Each row comes from the steps of one path. Every step used is in the known rows, and no mark comes twice. Write the path behind each row, first mark first.
Known rows
bove-ridaso: [ 24  22   8  17   5   1  -8 -10  -2   1 -26  -4  19  14 -39   5 -22 -18
 -41  11 -39  -1  23  12 -22   4 -23  13   1 -26  10  20  -1  -9  -2  25
 -18  11   6  17  47 -35 -43   1 -11 -17  -7   5   9  21   3  -7 -12  -1
 -13   0]
mapi-ridaso-dibi-pudo-poset: [ 19  17 -20  22 -16 -28  12  19  19  19 -27   0  24 -19 -31 -43 -19   6
  18 -10 -43  10  10   9  14 -27  -4  -8   8 -33   2   5  36  29   0  31
 -29 -29   3   6   6 -40 -21  -5  17  16  17  -2  15  60  37  32  -3  13
  -7  -5]
pudo-bove-ridaso-dibi: [  4  15 -20  16  -5   3  -9  -2   7  13 -19   4   8 -17 -30 -17  -6 -12
  -9  -7 -53  -1   4  11  -4  -1  -4 -35  -7 -33   1  23  -1  30  -2  15
 -12  14  23  15  70 -64 -33  -3   4 -12  -7  15   4  12  31 -10  11  -1
 -30  22]
bove-ridaso-dibi: [  8  16 -16  32   7  -1 -17  -2  11  14 -24   7  14 -16 -58   6 -16 -27
 -15   3 -45   2  30  28 -18  -6  -9  -8 -12 -12  10  15   0  14  -2  18
 -33   6   6   5  53 -54 -39 -10  -3 -10  -9  10   3  14  17  -2 -12   5
 -20  11]
pudo-poset: [ 28  13  -2 -17  -6  -6  30  -5  19  10 -29 -12  36   7 -26 -21 -32 -17
 -24  11 -35  -5  10  -9  -9   3 -32  -6  15 -26  23  -7  -2  -9  -7  29
 -31   1 -12   2  38  -1 -38  22  -7   5  -8 -13   7  40  24   9 -14  -6
   2 -27]
zabin-mapi-ridaso-poset-pudo-bove: [ 31 -10   5  12 -48  -9  -6  23 -48   2  -5   1   4  22  -3 -55  -5   3
 -41  -3 -54  12 -43  -8 -16  -6 -31  -5  16 -40  -1  24   3  54 -10  18
  20   3  12  13  10 -22  -8 -19   8 -23  31   8  -3 -14  45  22  -7   1
   1 -25]
zabin-mapi-pudo-bove-ridaso: [ 19   1  24  -8  -3  21  10  -3 -39   3 -18  18 -12  27 -10 -48 -15   9
 -28 -12 -41  20  -5 -29 -10   3 -17   4   1 -15 -10  11   9  39 -14  12
  25  14  16  27  51 -42 -12  15 -31 -22   5  13  10 -19  13  -8   2   3
 -25  -4]
bove-ridaso-poset-zabin-mapi-pudo-sileto: [ 25  13  14   9   0  -2  36  10  -7 -25  -5  39 -10   2  -2  -3  -5 -15
 -18 -10  -6 -16 -45  -1 -36  26 -30   5  -6  10  -7 -13   9  -5 -21  20
  32  33  -4  29   1  -9  39  -8 -17 -25 -10  -1  -8 -17   9 -10 -24  24
 -29  -5]
bove-ridaso-poset-zabin: [ 22  12  -2  12  -6  -9  17 -15  -1  -4 -22  29  16   4 -19  26 -15 -31
 -42   4 -17 -22 -10  26 -31   2 -26 -25  -8   0 -11   9 -13 -26   1  28
   1  17  -6  26  38 -14 -13 -16   6 -23  -8   3 -18  17   6  -4 -33   2
 -20   7]
pudo-bove-ridaso: [ 17  17   3 -10 -12  20   1  -5 -16   7 -24   0  16   7  -7 -11 -17  -5
 -29   9 -48  -6   6  -5  -9   8 -17 -10   1 -39   5  29   0  11  -3  14
   5  18  20  22  59 -43 -23  13 -14 -15  -8  15   7   4  19 -16   5  -5
 -19   7]
pudo-bove: [ 23  11   1 -30 -19  16   0 -15 -12  13 -25 -16  22   2 -12 -31 -13  -5
 -19  18 -42 -19   2 -19 -11   2 -24 -21  17 -44   8  17  -8  14  -5   6
  -9  20  -4   2  61 -14 -40  14 -12 -19 -11  -3   9   7  16  -7   4 -14
 -11 -22]
pudo-poset-zabin-bove-ridaso-dibi: [ 27  19 -26 -25  11  11  44  18  36   2 -33  31  29   6  -9   1 -18 -16
  -4 -20 -17  18  -2  11  16   3  -3 -34  -4  18  -3 -22  15 -10  -9  31
 -10  -9   5  19  57 -39 -19  13   6   8 -14   0 -15  17  20  -1   1 -16
 -27  21]
mapi-ridaso-poset: [ 14  16  -6  18 -19 -23   3  -2 -24   7 -24   9  18  11 -30 -27 -16 -25
 -36  14 -47 -21   6  16 -32  -7 -37 -14   8 -39   8  14  -7  19  -6  26
  -9   1  -1   7   2 -17 -46 -17  27 -18   0  -1   1  23  26  25 -23  -7
  10 -19]
zabin-bove-ridaso-sileto: [ 40  31 -12 -12  14  29   1  28  -2  26 -59  14  29  23 -29 -18  -1  -4
 -45  -5 -36 -21  27  14  -9   4  -9  -1  16 -24  10  -8 -13 -15   0  18
 -10  27  19  -5  47  -5 -34  18   0 -12  -7   6   1   0  15   3 -20 -20
  -9  -4]
ridaso-dibi: [ 11  13 -20  14  -4  -7 -21 -10  21  22 -17  -2  25 -20 -54 -16  -8 -27
 -20  11 -34 -13  25  11 -13 -15 -15 -20   2 -18  14   7  -2  11   2  18
 -47   2 -13 -14  42 -20 -55  -6   5  -7  -3  -8  16  17  15   4 -12 -10
  -8 -22]
dibi-pudo-bove-ridaso-poset-zabin: [ 28  -1   7  -8 -12  12  19  -3 -10  -5 -13  18   4  -4  15   5   0  -2
 -11   3  -8 -17 -28   9   6  -8 -17 -34   0  -8 -34  18  11  -2  13  30
  24  12   8  32  29 -15  21 -15  -4 -28   1  13 -21  10  12   5 -18   7
 -39  22]
ridaso-dibi-pudo: [ 14  11  -4  30  -5   1 -29  -7  23  39  -8 -14  14 -23 -48 -22  -7  -7
   2  18 -30  -2  27   9  -3 -31  -1 -11   5 -15   2  15  13  20  18  14
 -45   5 -15 -16  34 -13 -33 -10  -3   1   6  -2  10  34  10  16 -14   0
 -21 -12]
poset-zabin-bove-ridaso: [ 35  19  -3 -24  10  27  15   3  -3  -6 -42  12  34  41  -8   5 -14  -8
 -34  -4  -9  -3   6   7  -2   7 -23  -7  -1   6   0   5   0 -27  -5  13
  11  13   0  13  70 -24 -37  19  -7 -23 -14   3 -17   2 -12  -9   8 -23
 -26  -3]
bove-ridaso-poset-zabin-dibi: [ 12  12 -18  22   8  -2  21 -13  12   6  -9  22  -3  17 -18  19  -2 -25
 -24 -13  -8 -24   0  24 -15  10 -20 -48 -16  12 -17 -10  -9 -14 -16  27
   2   2  -4  22  48  -8   7  -9   8 -35 -24  12  -1   4   7  -1 -26  10
 -24  25]
zabin-bove: [ 34  23   3 -42   5  27  -2   1  -1  22 -38 -12  35  32 -23 -37  -6 -17
 -43  14 -24  -7  23 -16 -11  -6 -20   0  21 -22  16  -4 -14   4  -3  20
 -18  19  -2 -12  44   9 -56  27   4  -9  -6  -5   5  -4   1  -2   3 -34
  -5 -37]
dibi-pudo-poset: [ 37   9   7 -11  -5   1  22  -1  21  18 -24 -11  22   0 -19 -21 -26  -1
  -7  25 -20   0  22 -11   6 -21 -17   5  20 -25  10  -1  10   2   8  32
 -29   1 -14   7   8   4 -13  17 -15   5   8 -12   5  51  11  16 -15   7
  -6 -26]
dibi-pudo-bove-ridaso-poset-zabin-mapi: [ 38  13  27  -2  -9  11  21  13 -25  -2 -17  31  -9   3  25  -4  -9   4
 -18 -17  -2 -12 -31  -4   1  -8 -22 -27   0  -6 -42  15  12   6   3  18
  35  27   2  41  40  -3  49 -21 -10 -24  16  14 -35  -5  13   5 -20  17
 -41   8]

Write each row's path
[ 28   1  16  14   7 -14  24  -5 -22  -8 -11  40 -12  27 -19   1 -18  -8
 -40  -3 -20   3 -28  -4 -28   5 -28 -10 -13  22 -22  -6   0  -3 -14  24
  19   8  -5  28  21 -26  -3  -7 -11 -24   4  -3 -22 -11  -1   5 -42  10
 -26  -8]
bove-ridaso-poset-zabin-mapi-pudo
[ 20   8  -6   3   2  33  -9   3  -1  25  -8 -15 -10   9  -7 -20  -4  12
   5  -8 -27   5  15  -8  12 -11  -4 -15   7 -21 -13  20  14  22  -3  20
   5   9  13  24  54 -25  22   8 -16 -27  -3  17  36   6  13  -3  12   9
 -36  27]
zabin-dibi-pudo-bove-ridaso
[ 25  11 -30 -17   2  -4  37 -10  32   8 -12  -8  31  17  -8   0 -29 -14
 -15 -11  -7 -21  -8  -9   1  11 -16 -42   7   2   8 -26   8 -28 -17  20
 -27 -21 -28  -1  63   8 -12  17  -5 -13 -22  -7  17  38   8 -11  -4  -2
 -14  -4]
pudo-poset-zabin-dibi
[ 32   8  -5 -31 -12 -13  41 -14  22  -4 -22  -3  44   8  -8   4 -32 -14
 -23   7 -11 -14 -10   2  -1  13 -27 -25  12  -3   5 -14   3 -43  -2  27
 -16  -9 -27   1  47   0 -25  13 -10  -2 -11 -15  -5  43   8 -13 -15  -4
  -9 -18]
pudo-poset-zabin
[ 40  22  17  -7 -18 -21  29  22 -10  -6 -25   9  35  15  10 -32 -32   8
 -14 -24  -6  12 -23 -17   8 -14 -24  13  18 -16 -28  -1  25  -5   0  18
   4 -17 -29  13  27 -16   5   3  -7  -6  22   1 -19  49   6   3  -4  14
 -11 -24]
dibi-pudo-poset-zabin-mapi-ridaso
[ 21  10  11 -16 -14   8  24  -7 -12 -11 -16  19  12   2  17   9  -2 -18
 -36   3 -21 -25 -27  15 -13   9 -23 -44  -8 -16 -15  14 -13  -6  -9  18
  21  26   6  35  42 -24   5 -18   1 -29 -15   4 -24  -2  18  -5 -18  -2
 -26  19]
pudo-bove-ridaso-poset-zabin
[ 25   6   8  36 -38  -8  -4  33 -23 -19  -1   5  16   1 -10 -38  -3 -13
 -29   3 -39   2 -39   3 -24   6 -38  32  22 -36  22   7   9  34 -16  16
   6  20   4   4 -21   0  10 -24  -2 -16  26   2  17   0  40  18 -19  16
   5 -29]
zabin-mapi-ridaso-poset-pudo-sileto
[ 26 -17  -5  -2 -44   1  -1  -5 -22  20   1 -17   8   7  -2 -27  -3  -5
 -36  40 -51  -4 -36   4 -19   0 -24 -29  12 -24  16  16  -5  41   7  25
   8  15  14   2  24  -3 -24 -14   3 -18  15 -11   3   0  29  25 -19 -10
  -2 -16]
ridaso-poset-pudo-bove
[ 14  34  -3  44 -15  -3 -19  39   8   2  -7   2  15 -37 -32 -50  -3  -1
  10 -20 -26 -10  -5  -5   3 -13  -8  24  19 -33  -2  17  32  33  -2   5
 -14  13 -15  -7 -10 -23   0 -12  -1  -3  21   9  18  22  33   4   0  23
 -23 -13]
zabin-mapi-ridaso-dibi-pudo-sileto
[ 24  30  -7  26 -17 -10 -23  17  -3   8 -16  13  17  -3 -24 -31 -12   3
  -2 -33  -9   1  -8   2  -2 -17 -10  -5   5  -4 -32   7  34  19   5   6
 -17 -27 -33  -2  36 -37 -18 -21   2 -13  23   5 -15  34   2  -1 -12   7
 -28 -17]
poset-zabin-mapi-ridaso-dibi-pudo
[ 51  20   6 -38  13  24  47  12  16  -3 -44  20  29  35  13  -9 -20   6
  -2  -5  -1  18  -1  -7  23  -7  -9  -8   5   7 -16 -13  21 -26   2  34
  12   4   8  28  41  -9   4  22 -11  -3  -3   1 -24  28  -2  -3  -1 -17
 -33   1]
dibi-pudo-poset-zabin-bove-ridaso
[ 34  25  -6  20  11 -19  21  19  35  -2 -12  34  10 -20 -14   1 -23  -5
   7 -22  -8  16 -16   4  20 -14 -10 -12  -8  10 -26  -7  32  -6   1  28
 -10  -4 -18  22  43 -29  16  -9 -13   6   8  12 -25  38  12  -2 -22  27
 -44  22]
bove-ridaso-dibi-pudo-poset-zabin-mapi
[ 37  17 -20 -37   3   9  31  14  38  22 -31  12  35  -5  -7 -27 -10  -3
  14  -1   3   9   1  -8  33 -17   4 -37  16   9  -6 -24  21  -4   1  26
 -22 -16 -10   4  34  -4  -8  18   7  14   1 -13 -15  34  14  11  -4 -14
 -35  -8]
ridaso-dibi-pudo-poset-zabin-bove
[ 29  15   9 -16  14  29  12   6 -12   8 -45  12  10  27 -22 -13  -2 -26
 -37   9 -36  -5  22  14 -18 -11 -23 -20   4 -19   7   3 -20  13  -8  31
   6  29  28  23  13  -1 -19   9  21  -7  -2   2 -12 -14  26  12 -18 -17
 -14   3]
zabin-bove-ridaso-poset
[ 23  27 -17  26 -20 -16  -5  18 -13  26 -44   2  33  12 -43 -27 -14  -3
 -41  -4 -40 -45  14  17 -31  -1 -23   7  22 -48   7   5   0 -10   2  14
 -20   1  -4 -19  17 -27 -54  -2   4 -16   4   3  16  36  24  13 -23   0
  17 -21]
mapi-ridaso-sileto
[ 35  -4  -4 -38  -9 -21  52 -21  12   6  -9  17  26  17 -10 -15 -33   0
 -11   6 -15   5 -21 -20  -6  12 -20 -16   2  18   7 -21  12 -22  -5  34
  -4 -25 -21   3  30 -16 -36  19 -19   0 -15 -24   9  42  -2  -3 -18  -5
  -7 -29]
mapi-pudo-poset-zabin
[ 37  -3  14 -20   3 -12  40  -2  -1   9 -19  11   8  24 -23 -48 -28  -1
 -27   2 -34  17 -11 -37 -13  -6 -33  11   8  -4  12 -20  11  22 -21  28
 -10   2 -12   5  15  -2 -22  27 -16   8   0 -13  16  15  10  14 -24   5
  -2 -40]
zabin-mapi-pudo-poset
[ 14  10 -17   3 -25   8  12   8 -19  16  -5  10  -3  14  19 -31   8   8
   6 -27  -5 -37 -21  -9  12 -15 -10 -56   4 -16 -37   4  22  15  -7  11
  22 -16  -5  21  22 -12  23 -13  15 -35   5   3  11  16  23  14   4   2
 -21  16]
mapi-ridaso-poset-zabin-dibi-pudo-bove
[ 27  18  -9  12   1  18 -30  -9  15  40 -11 -30   1  10 -35 -22  -8  -6
  -5   4 -18 -16  32 -11   3 -29  -7 -16  12 -10   3   2   3  12   0  11
 -27 -14 -16 -13  38   6  -5  16  -5 -27  -8   3  37  23   1   8 -10   0
 -20 -17]
zabin-dibi-pudo
[ 53  12  16 -18  -7  -8  27   7  11   3 -17   5  23   8   7 -12 -31   1
 -15  -7   6   7 -18 -25  12 -13 -28  -1  15  -2 -13 -13  14 -18   7  18
 -13   5 -40   3  36  11   7   3 -22   1   7  -1 -21  38  -1   2 -21   7
 -24 -29]
dibi-pudo-poset-zabin-mapi
[ 28  -2  16 -14  -2  15  22  -4 -34 -13  -9  26  -4  27   5 -26 -16  17
 -26 -23 -21  12 -33 -30 -14  14 -17  -8 -10   3 -27   1  15   3  -8  11
  37   1   1  30  67 -52  -4   7 -33 -31  -8   3 -10 -15  -8 -22   4   4
 -36  -5]
poset-zabin-mapi-pudo-bove-ridaso
[ 33   7   2   2  -6  33  11  26  -2  -8 -10   2  21  13  -8 -10  11 -17
 -29  24 -42  18 -25  10 -16  15 -18  16  15 -19  35  -4   2  15 -10  29
  17  48  31  19  -5   7  12  -6   4 -14   6  -3   8 -19  34  10  -6  -8
 -16   0]
zabin-bove-ridaso-poset-pudo-sileto
[ 20   8   6  25   0  -2   5  -8  -5   5 -29  11   8   5 -34   4 -11 -29
 -39  16 -43 -16  14  29 -37  -2 -28  -4  -7 -25   8  18 -13   7  -4  32
  -9  27   4  22  20 -16 -24 -12   8 -16  -3   7 -10   4  21  10 -35   2
  -9   8]
bove-ridaso-poset
